Each row was made from one path, in order. Every step used is in the known rows, and no mark comes twice. Write each row's path.
Known rows:
R > Y > D > E: [ 0.54  0.45  0.17 -0.20  0.24 -0.15  0.38  0.05  0.13 -0.44 -0.37 -0.28
  0.29  0.32  0.24 -0.44  0.31  0.25  0.45  0.35  0.26 -0.30  0.23 -0.38
  0.06]
E > R > Y > D: [ 0.15  0.15  0.24 -0.19  0.25 -0.08  0.48  0.15  0.10 -0.52 -0.42 -0.15
  0.27  0.49  0.16 -0.33  0.30  0.32  0.26  0.30  0.13 -0.12  0.33 -0.34
 -0.08]
Y > R > E > D: [ 0.13  0.15  0.03 -0.19  0.26 -0.09  0.03  0.44 -0.04 -0.18 -0.12 -0.05
  0.06  0.63  0.18 -0.10  0.04  0.42  0.05  0.35  0.32 -0.12  0.37  0.14
 -0.07]
J > D > Y > R: [-0.08 -0.08  0.10 -0.06  0.47  0.05 -0.03  0.12 -0.06 -0.05 -0.20 -0.13
  0.34  0.13 -0.01 -0.27 -0.22 -0.01  0.24  0.18  0.33 -0.06  0.45 -0.26
  0.12]
J > D > R: [ 0.20 -0.36  0.34 -0.06  0.28  0.00 -0.07  0.07  0.14  0.04 -0.15 -0.19
  0.39 -0.03  0.11  0.36  0.12  0.18  0.05  0.11  0.25 -0.04  0.41 -0.33
  0.01]
G > D > E > R > J: [ 0.00  0.05  0.18 -0.02  0.40 -0.07  0.34  0.01  0.12 -0.48 -0.42 -0.21
  0.17  0.54  0.37 -0.51  0.00  0.04  0.32  0.25  0.47 -0.03  0.18 -0.27
 -0.03]
E > R > Y: [-0.05 -0.03  0.27 -0.13  0.18 -0.04  0.39  0.29  0.29 -0.43 -0.37 -0.06
  0.14  0.37  0.13 -0.38  0.12  0.33  0.08  0.31  0.19  0.11  0.24 -0.26
 -0.10]
Y > D > J: [ 0.35  0.07  0.03 -0.22  0.29 -0.03  0.33  0.03 -0.33 -0.23 -0.38 -0.06
 -0.10  0.40  0.07  0.03  0.14  0.34  0.14  0.13  0.01 -0.36  0.24 -0.42
 -0.08]
D > J > R: [ 0.21 -0.03 -0.03 -0.25  0.10 -0.08  0.21  0.15 -0.03  0.04 -0.21 -0.20
 -0.32  0.15 -0.04  0.12  0.17  0.22 -0.03  0.09 -0.21 -0.10  0.11 -0.35
  0.18]
D > E: [ 0.40  0.20  0.06 -0.16  0.17  0.01  0.13  0.03  0.09 -0.33 -0.26 -0.20
  0.24  0.29  0.31 -0.28  0.13  0.16  0.25  0.27  0.42 -0.27  0.12 -0.29
  0.07]
Y > D > G: [ 0.31  0.15 -0.07 -0.31 -0.25 -0.21  0.22  0.14 -0.09 -0.55 -0.34 -0.17
  0.31  0.49  0.23  0.14  0.41  0.17  0.26  0.29  0.40 -0.52  0.14 -0.29
 -0.09]
D > Y > R: [-0.03 -0.06 -0.03 -0.06  0.45  0.07  0.18  0.22 -0.09 -0.06 -0.13 -0.13
  0.30  0.43  0.04 -0.46 -0.24 -0.03  0.22  0.32  0.29 -0.14  0.38 -0.20
  0.14]
Y > R: [-0.02 -0.05 -0.02 -0.20  0.23 -0.02  0.18  0.26 -0.04 -0.30 -0.23 -0.14
  0.26  0.48  0.09 -0.34 -0.03  0.11  0.11  0.30  0.40 -0.13  0.26 -0.16
 -0.09]
D > Y: [ 0.14 -0.09 -0.01  0.01  0.29  0.10  0.17  0.09 -0.01  0.00 -0.12 -0.08
  0.20  0.21  0.09 -0.28 -0.08  0.10  0.14  0.28  0.14 -0.28  0.27 -0.36
  0.19]
E > D > G: [ 0.15  0.11 -0.06 -0.31 -0.31 -0.21  0.06  0.42  0.09 -0.52 -0.09 -0.08
  0.08  0.46  0.35  0.05  0.33  0.31  0.01  0.33  0.55 -0.46  0.12 -0.11
 -0.05]
J > D > Y > R > E: [ 0.08  0.00  0.13  0.00  0.45  0.01 -0.09  0.15 -0.11  0.11 -0.28 -0.06
  0.28  0.21 -0.09  0.05 -0.20  0.14  0.26  0.20  0.14  0.10  0.46 -0.05
  0.07]
G > D > E > R > Y: [ 0.14  0.08  0.31 -0.12  0.20 -0.09  0.46  0.27  0.40 -0.43 -0.37 -0.14
  0.20  0.34  0.16 -0.59  0.05  0.24  0.19  0.47  0.27  0.24  0.19 -0.20
 -0.19]
G > D: [ 0.11 -0.21  0.01 -0.14 -0.02 -0.12  0.30  0.22  0.14 -0.21 -0.19 -0.09
  0.12  0.27  0.03 -0.26  0.09  0.26 -0.06  0.44  0.21 -0.09  0.08 -0.24
 -0.35]
D > R: [ 0.27 -0.35  0.19 -0.05  0.24  0.03  0.16  0.17  0.11  0.04 -0.09 -0.19
  0.34  0.29  0.16  0.15  0.09  0.16  0.02  0.27  0.22 -0.13  0.34 -0.26
  0.06]
D > J > R > Y: [ 0.17  0.07  0.11 -0.25  0.08 -0.22  0.39  0.32  0.19  0.00 -0.27 -0.22
 -0.35  0.03 -0.14 -0.12  0.22  0.33  0.01  0.22 -0.30  0.04  0.12 -0.39
  0.13]
D > E > R > J: [ 0.03  0.14  0.19 -0.03  0.46  0.00  0.25 -0.05  0.05 -0.52 -0.44 -0.23
  0.19  0.56  0.47 -0.42  0.05  0.04  0.38  0.10  0.51 -0.17  0.22 -0.31
  0.17]
E > R > J > D > Y: [-0.18 -0.11  0.24  0.11  0.57  0.06  0.02 -0.10 -0.02 -0.15 -0.34 -0.13
  0.22  0.11  0.19 -0.20 -0.13  0.01  0.31 -0.02  0.27 -0.10  0.43 -0.44
  0.26]
G > D > Y > R: [-0.05 -0.18 -0.04 -0.04  0.37  0.01  0.28  0.30 -0.01  0.00 -0.11 -0.11
  0.29  0.40 -0.06 -0.57 -0.30 -0.03  0.15  0.48  0.26 -0.01  0.33 -0.14
 -0.08]
R > J > D: [-0.06 -0.04  0.19 -0.07  0.27 -0.18 -0.03 -0.08  0.03 -0.31 -0.39 -0.19
  0.10 -0.01  0.17 -0.03  0.18  0.20  0.20 -0.03  0.35 -0.25  0.22 -0.48
  0.03]
J > D > R > Y: [ 0.18 -0.22  0.45 -0.06  0.26 -0.14  0.13  0.24  0.35  0.00 -0.22 -0.20
  0.29 -0.13  0.00  0.09  0.17  0.29  0.09  0.23  0.13  0.10  0.39 -0.37
 -0.01]

Write each row's path:
[-0.18 -0.08  0.13 -0.03  0.37 -0.03  0.28  0.03  0.00 -0.46 -0.41 -0.15
  0.12  0.56  0.33 -0.31  0.07  0.11  0.21  0.09  0.38 -0.16  0.23 -0.33
  0.06] => E > R > J
[-0.15  0.00 -0.01 -0.08  0.41 -0.15  0.24  0.16 -0.10 -0.34 -0.33 -0.23
  0.13  0.55  0.18 -0.47 -0.03  0.04  0.27  0.18  0.45 -0.25  0.25 -0.28
  0.05] => Y > R > J
[ 0.27  0.13  0.05 -0.15  0.12 -0.10  0.02  0.33  0.03 -0.16 -0.11 -0.02
 -0.02  0.47  0.22  0.07  0.20  0.53 -0.03  0.30  0.20 -0.22  0.26  0.02
 -0.06] => R > E > D
[-0.15 -0.01 -0.03  0.04  0.59 -0.05  0.24  0.13 -0.15 -0.11 -0.25 -0.21
  0.18  0.49  0.13 -0.59 -0.22 -0.10  0.37  0.21  0.36 -0.26  0.37 -0.32
  0.25] => D > Y > R > J
[ 0.32  0.26  0.19 -0.17  0.36  0.10  0.27 -0.09  0.00 -0.58 -0.42 -0.19
  0.42  0.63  0.42 -0.26  0.20  0.11  0.38  0.21  0.41 -0.20  0.31 -0.25
  0.05] => Y > D > E > R
[ 0.15  0.19  0.14 -0.31 -0.17 -0.22  0.41  0.26  0.11 -0.67 -0.45 -0.14
  0.31  0.55  0.23 -0.05  0.39  0.22  0.30  0.32  0.35 -0.22  0.22 -0.26
 -0.12] => E > R > Y > D > G
[ 0.55  0.37  0.05 -0.21  0.26 -0.03  0.22 -0.09 -0.04 -0.43 -0.33 -0.26
  0.35  0.42  0.33 -0.26  0.28  0.16  0.42  0.27  0.36 -0.44  0.22 -0.35
  0.07] => Y > D > E
[ 0.13  0.02  0.02 -0.13  0.24 -0.06  0.09  0.27 -0.09 -0.10 -0.31 -0.07
  0.20  0.53  0.00 -0.01 -0.04  0.26  0.13  0.31  0.20  0.04  0.30  0.04
 -0.12] => Y > R > E
[ 0.55  0.51  0.13 -0.27  0.17 -0.21  0.37  0.05  0.23 -0.30 -0.30 -0.42
  0.19  0.23  0.17 -0.33  0.44  0.16  0.43  0.32  0.04 -0.25  0.20 -0.38
  0.24] => J > R > Y > D > E
[ 0.28  0.21 -0.08 -0.33 -0.36 -0.31 -0.01  0.43  0.14 -0.21 -0.10 -0.18
 -0.07  0.42  0.20  0.40  0.44  0.33  0.04  0.30  0.18 -0.26  0.14  0.07
  0.10] => J > R > E > D > G
[ 0.31  0.28 -0.01 -0.38 -0.34 -0.39  0.36  0.28  0.18 -0.41 -0.30 -0.33
  0.14  0.31  0.07  0.07  0.58  0.18  0.28  0.34  0.08 -0.32  0.12 -0.32
  0.08] => J > R > Y > D > G
[ 0.11 -0.23 -0.02  0.02  0.22  0.01  0.28  0.16  0.07  0.06 -0.08 -0.08
  0.17  0.19 -0.02 -0.39 -0.14  0.10  0.06  0.45  0.10 -0.12  0.22 -0.30
 -0.06] => G > D > Y
[ 0.14  0.01  0.00  0.00  0.43  0.03  0.10  0.23 -0.13  0.12 -0.22 -0.06
  0.24  0.47 -0.04 -0.11 -0.23  0.12  0.24  0.33  0.11  0.03  0.41  0.01
  0.09] => D > Y > R > E
[ 0.12 -0.28  0.18  0.04  0.41 -0.10  0.22  0.08  0.04 -0.04 -0.21 -0.28
  0.22  0.37  0.24 -0.04  0.09  0.07  0.19  0.16  0.29 -0.25  0.31 -0.38
  0.16] => D > R > J
[ 0.25 -0.12  0.18 -0.01  0.48 -0.13  0.31 -0.02 -0.09 -0.12 -0.26 -0.33
  0.32  0.50  0.27  0.00  0.22  0.07  0.34  0.17  0.25 -0.42  0.40 -0.44
  0.17] => Y > D > R > J
[ 0.19  0.10  0.24 -0.21  0.39 -0.04  0.50  0.16 -0.13 -0.37 -0.49 -0.04
 -0.10  0.46  0.05 -0.16  0.11  0.39  0.19  0.18 -0.05 -0.06  0.32 -0.39
 -0.11] => E > R > Y > D > J
[ 0.33  0.19  0.22 -0.16  0.21 -0.02 -0.10 -0.08  0.12 -0.34 -0.32 -0.21
  0.28 -0.05  0.26 -0.06  0.16  0.19  0.28  0.11  0.44 -0.17  0.20 -0.36
  0.04] => J > D > E
[-0.03  0.01  0.10 -0.18 -0.15 -0.30 -0.05  0.06  0.03 -0.50 -0.41 -0.18
  0.15  0.10  0.23  0.21  0.28  0.11  0.24  0.03  0.54 -0.34  0.12 -0.38
 -0.02] => R > J > D > G
[ 0.35  0.13 -0.04 -0.30  0.16 -0.12  0.30  0.04 -0.15 -0.04 -0.27 -0.26
 -0.22  0.26 -0.02  0.15  0.32  0.22  0.11  0.08 -0.26 -0.27  0.19 -0.41
  0.20] => Y > D > J > R
[ 0.31  0.08  0.07 -0.18  0.27 -0.05  0.10  0.33 -0.20 -0.05 -0.21  0.07
 -0.37  0.43  0.12  0.19  0.02  0.58 -0.07  0.18  0.00 -0.16  0.27 -0.07
 -0.08] => R > E > D > J
[ 0.21  0.07 -0.01 -0.29  0.12 -0.11  0.16  0.30  0.01  0.00 -0.06 -0.19
 -0.42  0.24  0.08  0.07  0.23  0.34 -0.10  0.14 -0.13 -0.22  0.18 -0.24
  0.22] => E > D > J > R
[ 0.53 -0.10  0.21 -0.05  0.32 -0.05  0.16  0.09 -0.07  0.12 -0.25 -0.18
  0.38  0.49  0.10  0.46  0.22  0.29  0.21  0.29 -0.01 -0.13  0.45 -0.11
  0.00] => Y > D > R > E
[ 0.20 -0.33  0.31 -0.05  0.15 -0.19  0.44  0.41  0.40  0.04 -0.13 -0.18
  0.23  0.15 -0.05 -0.20  0.09  0.26 -0.01  0.54  0.05  0.16  0.29 -0.26
 -0.21] => G > D > R > Y
[ 0.30  0.06 -0.01 -0.17 -0.01 -0.15  0.08  0.15  0.10  0.10 -0.22 -0.21
 -0.02  0.24 -0.02  0.28  0.29  0.29  0.05  0.22 -0.20  0.00  0.15 -0.09
  0.13] => J > R > E
[-0.19 -0.02  0.17 -0.11  0.41 -0.17 -0.03  0.03 -0.06 -0.35 -0.39 -0.22
  0.18  0.15  0.12 -0.19  0.03  0.08  0.27  0.01  0.47 -0.15  0.32 -0.35
  0.02] => Y > R > J > D
[ 0.11  0.19  0.44 -0.14  0.28 -0.03  0.18  0.13  0.34 -0.49 -0.44 -0.15
  0.26  0.10  0.22 -0.31  0.13  0.26  0.28  0.19  0.33  0.19  0.30 -0.30
 -0.01] => J > D > E > R > Y
[ 0.37  0.07  0.07 -0.14  0.11 -0.08  0.25  0.10  0.18 -0.28 -0.23 -0.17
  0.21  0.26  0.20 -0.39  0.07  0.15  0.17  0.45  0.38 -0.10  0.07 -0.22
 -0.18] => G > D > E
